Known rows, with every way that one mark hangs from another
k804[k631[k270[k313 k429 k490 k623] k606]]: [ 2.072 -2.448 -5.492  3.584 -2.482  5.241 -3.002 -4.731  1.692  6.536
 -4.199  3.380 -4.164  1.270  2.453  1.530 -0.754 -1.479  3.840  1.263
 -4.254 -4.041 -2.006  2.902 -2.886  1.422]
k804[k631[k270[k429]]]: [ 1.926 -1.153 -3.875  1.948 -2.750  2.753 -2.596 -4.023 -0.630  5.392
 -5.617  3.160 -3.397 -0.995  1.340  1.767 -0.034 -1.531  3.546  0.006
 -5.346 -1.446 -0.975  2.146 -0.783  2.790]
k11[k623[k666]]: [ 1.546 -2.232 -4.315  1.674 -0.549  1.320 -1.079 -3.713 -2.640  3.850
 -0.128  1.854 -0.538  0.519  2.003  1.262  0.847 -0.993  5.601 -2.067
 -4.690  4.289  0.740  4.900  4.266 -1.931]
k429[k270[k490[k92] k623[k666]]]: [ 2.879 -1.251 -5.778  1.984 -2.105  2.382 -4.306  1.397  0.253  5.150
  0.023  4.269 -0.997 -2.671  1.604 -2.343  0.292 -1.462  0.120  1.272
 -3.362 -2.562  1.444  1.508  2.904 -0.348]
k92[k490[k270[k429 k623]]]: [-0.659  1.276 -2.352  0.621 -2.529  5.476 -2.741 -3.542 -1.267  3.356
 -1.586  3.258 -0.851 -1.069  2.798  1.495 -0.196 -0.546  1.762  1.439
 -3.815 -0.164  1.502  2.325  2.767  0.381]
k429[k270[k623]]: [ 2.544 -1.597 -3.115  0.645 -1.188  0.953 -4.535 -1.592  0.556  3.420
 -0.902  4.184 -0.681 -1.715  2.248 -1.626 -0.486 -1.399  1.467 -0.664
 -2.830 -0.466  1.460  3.316  0.524  1.367]
k631[k270[k313 k429 k490[k92]] k804]: [ 1.136 -1.230 -3.958  1.227 -3.982  2.435 -3.446 -1.677  2.992  4.573
 -2.388  1.389 -1.920 -2.398  0.840 -2.106 -0.343 -1.923  4.292  5.286
 -3.157 -4.978  1.967  4.872 -0.220  3.474]
k631[k804]: [ 1.273  0.831 -0.841 -1.139 -0.040  1.013 -3.504 -1.420 -0.459  0.908
 -1.308  0.073 -0.759 -2.795 -1.081 -0.040  0.149 -2.805  5.437  1.641
 -3.725  0.832  1.339  5.253  1.890  1.203]
k270[k429 k490[k92] k623]: [ 1.994 -0.365 -3.190  0.044 -0.152  6.254 -4.223 -3.037 -1.124  2.900
 -1.946  8.024 -4.412 -1.188  4.253 -0.020  2.169 -1.100  3.339  3.603
 -4.344 -1.773  2.403  3.058  1.072  0.655]
k490[k92 k270]: [-0.757  1.493  0.581  0.730  0.858  3.363 -3.578  0.138 -0.457  2.865
  0.872  3.175  1.810 -5.587  0.504  3.859 -1.079 -0.823  1.492  1.004
 -6.352 -3.040  2.978  1.772  4.070 -4.248]
k270[k313 k429]: [ 0.519 -0.396 -0.592 -0.835 -1.309  2.636 -2.241 -4.247  0.579  5.340
 -2.527  6.059 -3.818  1.374  4.847  0.615 -1.211  0.288  6.407  2.385
 -3.982 -0.012  0.709  4.788  0.634  3.622]
k313[k270[k429 k490 k623]]: [ 1.198 -2.488 -2.505  0.850 -3.014  2.902 -2.547 -3.013 -0.856  4.267
 -1.048  5.011 -2.303 -1.066  4.228 -0.429  0.578 -2.190  3.613  2.085
 -3.190 -1.933  0.050  2.673 -0.935  2.510]
k313[k270[k490]]: [ 1.045 -1.979 -2.110  1.259 -2.728  1.599 -1.066 -0.349 -1.691  4.759
  1.504  2.266 -0.263 -1.853  0.851  0.201 -1.056 -3.443  1.985  2.221
 -4.039 -1.839 -0.137  1.348  0.148  0.769]
k92[k490[k270[k313 k429 k623]]]: [-1.171  1.190 -2.427  0.775 -2.677  5.721 -2.303 -3.444 -0.432  4.276
 -1.385  3.694 -0.773  0.027  3.808  1.434 -0.784 -0.218  2.022  2.001
 -3.581 -1.319  1.639  2.536  2.236  0.762]
k639[k606]: [ 3.209  0.925  0.426 -0.360  2.868  2.511 -3.008 -4.187 -2.077  2.148
  0.568  4.186 -1.303 -2.459  1.910  2.719 -0.175 -1.066  4.067  0.961
 -3.673  3.801 -0.812  3.868  0.223 -1.338]
k429[k270[k313 k490[k92] k623[k666]]]: [ 2.103 -1.432 -5.791  2.285 -2.340  2.744 -3.602  1.522  1.500  6.422
  0.299  5.004 -0.941 -1.244  2.956 -2.509 -0.589 -0.991  0.501  2.087
 -3.092 -4.193  1.599  1.732  2.135  0.071]
k39[k270[k313 k429 k490]]: [ 1.623 -1.758 -1.708  0.093 -1.006  3.882 -1.885 -3.505 -1.018  6.802
 -1.922  5.001 -3.752  0.741  2.263 -2.431  0.137 -1.593  2.299  2.888
 -5.146 -4.352  1.266  3.065  0.066  4.651]
k270[k313 k490]: [ 1.165 -0.684 -3.048  1.579 -0.953  3.638 -0.925 -0.050 -1.105  5.614
  1.374  4.304 -2.137  1.024  1.493 -0.512 -1.909 -2.290  2.263  4.071
 -3.996 -3.039  1.558  1.991 -0.134  0.395]
k631[k270[k313 k490 k623]]: [ 1.882 -2.395 -5.743  4.320 -2.937  2.689 -2.180 -2.830  1.453  5.050
 -1.136  3.645 -2.252  0.479  2.958 -2.083 -1.546 -1.978  1.593  2.370
 -2.588 -4.000  2.630  3.825 -3.592  0.678]
k313[k270]: [ 0.525 -1.518 -0.859  0.430 -2.193  0.552 -1.382 -1.628 -0.849  4.075
  0.494  1.987  0.314 -1.966  1.640  1.160 -1.306 -2.715  3.477  0.508
 -4.221 -0.119 -0.167  2.704  0.356  1.039]
k631[k270[k490 k623] k606]: [ 2.976 -3.363 -5.744  4.768 -1.956  3.697 -3.688 -4.166  2.564  4.451
  0.051  1.102 -2.565  0.115  0.762 -0.722 -2.005 -2.297  2.498  1.474
 -2.422 -2.209 -0.112  5.014 -3.362 -1.770]
k490[k270]: [ 0.072  0.342  0.130  1.561 -0.326  1.550 -3.101 -1.423 -1.385  3.107
 -0.237  2.171  0.326 -3.679  0.617  2.136 -1.622 -0.868  2.319 -0.250
 -4.628 -1.541  1.761  2.517  1.613 -2.380]
k270[k313 k429 k623[k666]]: [ 1.061 -0.566 -4.047  1.350 -1.893  3.198 -3.081 -4.660  1.489  5.497
 -4.550  6.868 -5.213  2.078  7.683 -0.903  0.413  1.492  7.029  0.916
 -2.670  0.010  0.858  5.792  0.714  2.115]
k313[k270[k490 k623[k666]]]: [ 1.400 -2.030 -4.485  2.717 -3.045  1.960 -1.678 -0.561 -1.057  4.907
  0.115  2.946 -1.193 -1.417  2.830 -0.842  0.075 -2.603  2.554  1.162
 -3.161 -1.881 -0.015  2.050  0.203 -0.216]
k270[k313]: [ 0.415  0.054 -1.307  0.507 -0.136  2.118 -1.375 -1.953  0.065  4.578
 -0.069  4.020 -1.446  1.003  2.598  0.845 -2.205 -1.264  4.321  1.725
 -4.227 -0.465  1.515  3.936  0.286  0.736]
k39[k270[k313 k429 k623[k666]]]: [ 1.528 -1.426 -2.836  0.799 -0.796  3.170 -2.847 -5.209  0.502  6.163
 -4.448  5.311 -4.128  1.119  5.023 -2.482  1.033 -0.018  4.137  0.203
 -4.453 -2.527  1.323  5.182  0.357  3.880]

Rows
[ 2.204 -1.636 -5.052  3.318 -1.604  4.737 -2.636 -2.380  0.518  5.897
 -2.176  1.387 -2.240 -0.932 -0.895  2.621 -1.098 -2.729  2.209  1.255
 -5.704 -3.431 -1.867  1.540 -0.667 -0.695] : k804[k631[k270[k490[k92]] k606]]
[ 2.689 -2.693 -5.584  3.498 -2.239  3.031 -4.869 -3.387  3.851  2.630
 -0.805 -1.826 -1.690 -1.519 -0.961 -1.791 -0.845 -3.172  4.156  2.643
 -1.520 -3.315  0.024  6.594 -2.882 -0.485] : k631[k270[k490 k623] k606 k804]
[-1.009  0.947 -1.530  1.559 -0.576  4.365 -4.121 -1.596  1.728  4.815
 -2.001  5.932 -0.723 -3.386  5.439  2.496 -0.038  1.589  3.804  1.285
 -4.989 -4.243  2.697  3.239  3.657 -2.678] : k490[k92 k270[k313 k429 k623[k666]]]
[ 2.291  0.216 -6.016  2.792 -0.214  4.951 -3.051  0.415 -1.420  3.781
 -0.289  5.104 -2.720 -1.646  2.294 -0.597  1.321 -1.680  1.862  2.302
 -4.332 -1.671  2.255  2.148  2.826 -3.121] : k270[k490[k92] k623[k666]]
[ 1.145 -1.279 -0.476 -0.713 -0.445  2.811 -2.247 -4.893 -0.141  6.054
 -2.994  4.737 -3.190  0.709  3.057 -1.469 -0.056 -0.906  3.719  1.229
 -5.304 -2.554  1.212  4.478  0.301  4.844] : k39[k270[k313 k429]]
[ 1.756 -2.496 -5.521  3.031 -3.631  2.132 -4.986 -5.353  6.450  4.729
 -3.803 -0.639 -3.253  0.111  2.897 -1.763 -1.097 -0.228  7.807  1.857
 -1.022 -2.427 -1.084  8.692 -1.692  1.689] : k631[k270[k313 k429 k623[k666]] k606 k804]
[ 1.466 -1.406 -3.593  1.007 -1.430  5.394 -2.925 -3.900  0.091  4.867
 -2.212  8.280 -5.239  2.253  6.280 -1.438  0.527 -0.452  4.433  3.951
 -2.718 -3.100  1.854  3.940 -1.752  2.760] : k270[k313 k429 k490 k623]
[ 1.422 -1.945 -4.630  2.845 -2.492  3.377 -3.633 -1.401  5.048  4.762
  0.890 -1.924 -0.406 -1.504 -1.513 -0.695 -2.368 -2.901  4.121  4.667
 -2.782 -5.206  0.034  5.713 -0.987 -0.403] : k631[k270[k313 k490[k92]] k606 k804]
[ 1.361 -2.436 -3.160  1.547 -3.310  1.796 -4.324 -4.963  5.783  4.654
 -2.368 -1.240 -2.263 -0.337  0.875 -0.751 -2.195 -1.079  7.416  2.902
 -1.914 -2.385 -1.127  7.993 -1.717  2.706] : k631[k270[k313 k429] k606 k804]
[ 1.750 -1.228 -2.848  0.607 -3.706  0.186 -4.191 -3.953  2.146  2.677
 -4.211 -0.054 -2.245 -2.950  0.374 -1.833 -0.010 -1.681  5.711  2.100
 -2.665 -0.865  1.141  6.302 -0.402  4.025] : k631[k270[k429] k804]
[ 0.903 -1.674 -3.233  1.925 -2.471  0.899 -2.009 -1.988 -0.221  4.186
 -0.922  2.662 -0.669 -1.430  3.661  0.118 -0.180 -1.893  3.839 -0.532
 -3.364 -0.056  0.006  3.395  0.501  0.033] : k313[k270[k623[k666]]]
[ 1.978 -1.627 -4.795  1.833 -2.353  0.755 -3.706 -0.587  1.957  5.809
 -1.234  4.225 -1.125 -0.362  3.841 -2.365 -1.114 -0.297  2.243 -0.168
 -2.399 -1.676  1.026  3.439  1.198  1.214] : k429[k270[k313 k623[k666]]]
[ 1.926 -2.817 -5.694  3.745 -2.529  3.327 -4.195 -3.268  5.090  3.864
 -0.433 -1.220 -1.590 -0.046  0.415 -1.967 -1.745 -2.705  4.587  3.460
 -1.179 -4.894  0.206  6.845 -3.605  0.093] : k631[k270[k313 k490 k623] k606 k804]
[-1.059  1.272 -3.564  1.467 -3.256  5.293 -2.134 -2.863 -0.330  5.017
 -1.830  3.293 -1.088 -0.033  3.913  1.032 -0.644  0.213  2.323  1.723
 -3.459 -0.997  1.190  2.423  3.218  0.285] : k92[k490[k270[k313 k429 k623[k666]]]]
[ 2.198 -2.262 -4.359  2.795 -1.645  1.951 -5.164 -4.804  4.704  1.870
 -1.797 -2.176 -1.182 -1.550 -0.153 -0.873 -1.075 -2.457  5.594  0.942
 -1.642 -1.458  0.003  8.007 -2.588 -0.269] : k631[k270[k623] k606 k804]
[-0.749  1.464 -1.834  0.240 -2.878  4.902 -2.241 -2.693 -1.620  4.056
 -1.019  2.372 -0.493 -1.395  1.557  1.862 -0.881 -0.694  1.698  1.862
 -4.324  0.123  0.938  1.728  3.784  0.650] : k92[k490[k270[k429]]]
[ 0.716 -1.626 -1.400 -0.074 -3.042  2.884 -1.945 -1.129 -0.920  5.253
  0.325  4.213 -1.212 -2.478  2.323  0.857 -0.078 -2.304  3.100  3.306
 -4.739 -2.244 -0.140  1.499  1.591  1.838] : k313[k270[k429 k490[k92]]]
[ 1.414 -1.444 -2.341  0.206  0.040  5.676 -2.924 -3.940 -0.052  5.618
 -2.270  6.756 -3.439  0.337  4.045 -2.091  1.384 -1.382  1.968  2.924
 -5.285 -5.444  2.595  3.551 -0.146  3.395] : k39[k270[k313 k429 k490[k92] k623]]
[ 2.648 -1.383 -4.201  0.953 -1.269  2.926 -4.493  0.508  0.135  4.042
  0.559  4.924 -0.550 -2.632  1.428 -1.768  0.056 -2.121 -0.340  1.692
 -3.488 -2.904  2.049  1.605  1.489  0.243] : k429[k270[k490[k92] k623]]
[-1.353  1.092 -0.362  1.516  1.055  4.548 -3.730 -0.973  1.217  3.195
  0.334  5.120  1.476 -3.585  3.701  3.240 -0.900 -0.168  1.941  1.252
 -5.329 -5.023  3.931  2.830  1.919 -4.127] : k490[k92 k270[k313 k623]]
[-0.232  1.086 -1.445  1.323 -0.343  4.073 -4.825 -1.742  0.468  3.510
 -2.172  5.267 -0.858 -4.840  3.993  2.612  0.774  1.099  3.386  0.460
 -5.245 -2.630  2.522  3.026  4.388 -3.221] : k490[k92 k270[k429 k623[k666]]]
[ 2.016 -3.036 -5.226  2.878 -3.389  3.753 -4.823 -4.827  5.435  4.376
 -2.176  0.254 -3.249  0.292  1.910 -2.188 -0.988 -1.645  6.049  3.990
 -1.068 -4.589 -0.321  7.415 -3.410  2.135] : k631[k270[k313 k429 k490 k623] k606 k804]
[-1.342  1.406 -1.854  0.421 -3.036  5.118 -1.730 -2.685 -0.754  4.976
 -0.811  2.799 -0.451 -0.328  2.545  1.775 -1.439 -0.376  2.016  2.456
 -4.081 -1.010  1.052  1.915  3.234  0.993] : k92[k490[k270[k313 k429]]]
[ 2.111 -1.899 -3.689  1.115 -2.563  1.503 -2.781  1.144  0.482  6.449
  1.207  3.910 -0.650 -0.759  1.004 -2.280 -2.045 -1.896  0.383  2.517
 -3.087 -3.475  0.887  1.392  0.890  2.039] : k429[k270[k313 k490]]
[ 2.130 -1.691 -4.301  3.047 -1.641  3.379 -2.754 -3.796  0.806  5.491
 -3.375  0.864 -2.345 -0.372 -0.246  2.727 -1.563 -2.198  3.475 -0.348
 -5.193 -1.635 -2.280  2.732 -1.329  0.070] : k804[k631[k270 k606]]
[ 1.449 -2.310 -4.086  1.806 -3.896  2.308 -2.311 -2.149 -0.680  5.427
 -1.649  4.328 -2.833 -1.128  4.371 -1.020  0.741 -1.475  3.957  1.671
 -3.025 -1.563 -0.611  2.606  0.527  1.779] : k313[k270[k429 k490 k623[k666]]]
[ 1.007 -0.198 -4.695  2.584 -0.721  2.595 -2.221 -2.389  0.985  4.758
 -2.083  4.879 -2.840  1.586  5.499 -0.637 -0.637 -0.062  4.993  0.222
 -2.959 -0.414  1.707  4.967  0.303 -0.774] : k270[k313 k623[k666]]
[ 1.966 -0.736 -1.846  0.374  0.688  4.097 -2.172 -1.340 -2.171  4.952
  0.003  3.392 -1.435 -1.902 -0.726 -1.272  0.571 -3.129  0.050  2.203
 -6.469 -3.759  2.138  1.942  1.784  1.186] : k39[k270[k490[k92]]]
[ 1.060 -1.759 -3.862  1.417 -3.371  3.244 -2.529 -1.417 -0.312  5.310
 -1.053  4.900 -2.192 -2.025  4.338 -0.187  1.087 -1.473  3.623  2.317
 -3.909 -2.232 -0.031  2.190  1.730  0.854] : k313[k270[k429 k490[k92] k623[k666]]]
[-0.514  0.962  0.085  0.337  0.583  4.585 -4.981 -2.634  0.343  2.367
 -1.692  5.865 -0.327 -4.729  3.854  3.187  0.599  0.463  2.988  0.875
 -5.425 -3.100  3.222  3.153  2.925 -2.596] : k490[k92 k270[k429 k623]]
[ 1.653 -1.276 -3.898  1.134 -0.805  5.137 -2.720 -3.069  0.050  6.808
 -2.805  6.095 -3.989  0.263  4.179 -2.624  1.619 -0.707  2.375  2.470
 -5.114 -5.055  1.921  3.475  1.336  2.709] : k39[k270[k313 k429 k490[k92] k623[k666]]]
[ 0.496 -0.066 -1.889  2.137 -1.504  2.312 -4.345 -3.276 -0.367  3.732
 -3.391  4.238 -2.293 -2.998  4.098  0.902  0.209  1.106  4.152 -0.774
 -3.481 -1.157  1.345  3.682  1.942 -1.296] : k490[k270[k429 k623[k666]]]
[ 2.205 -2.168 -6.936  4.844 -2.492  4.574 -2.440 -3.015  1.564  6.954
 -3.412  1.913 -3.331  1.025  1.486  1.188 -1.146 -1.820  3.080  0.707
 -4.286 -4.020 -2.071  2.508 -2.036 -0.370] : k804[k631[k270[k313 k490 k623[k666]] k606]]
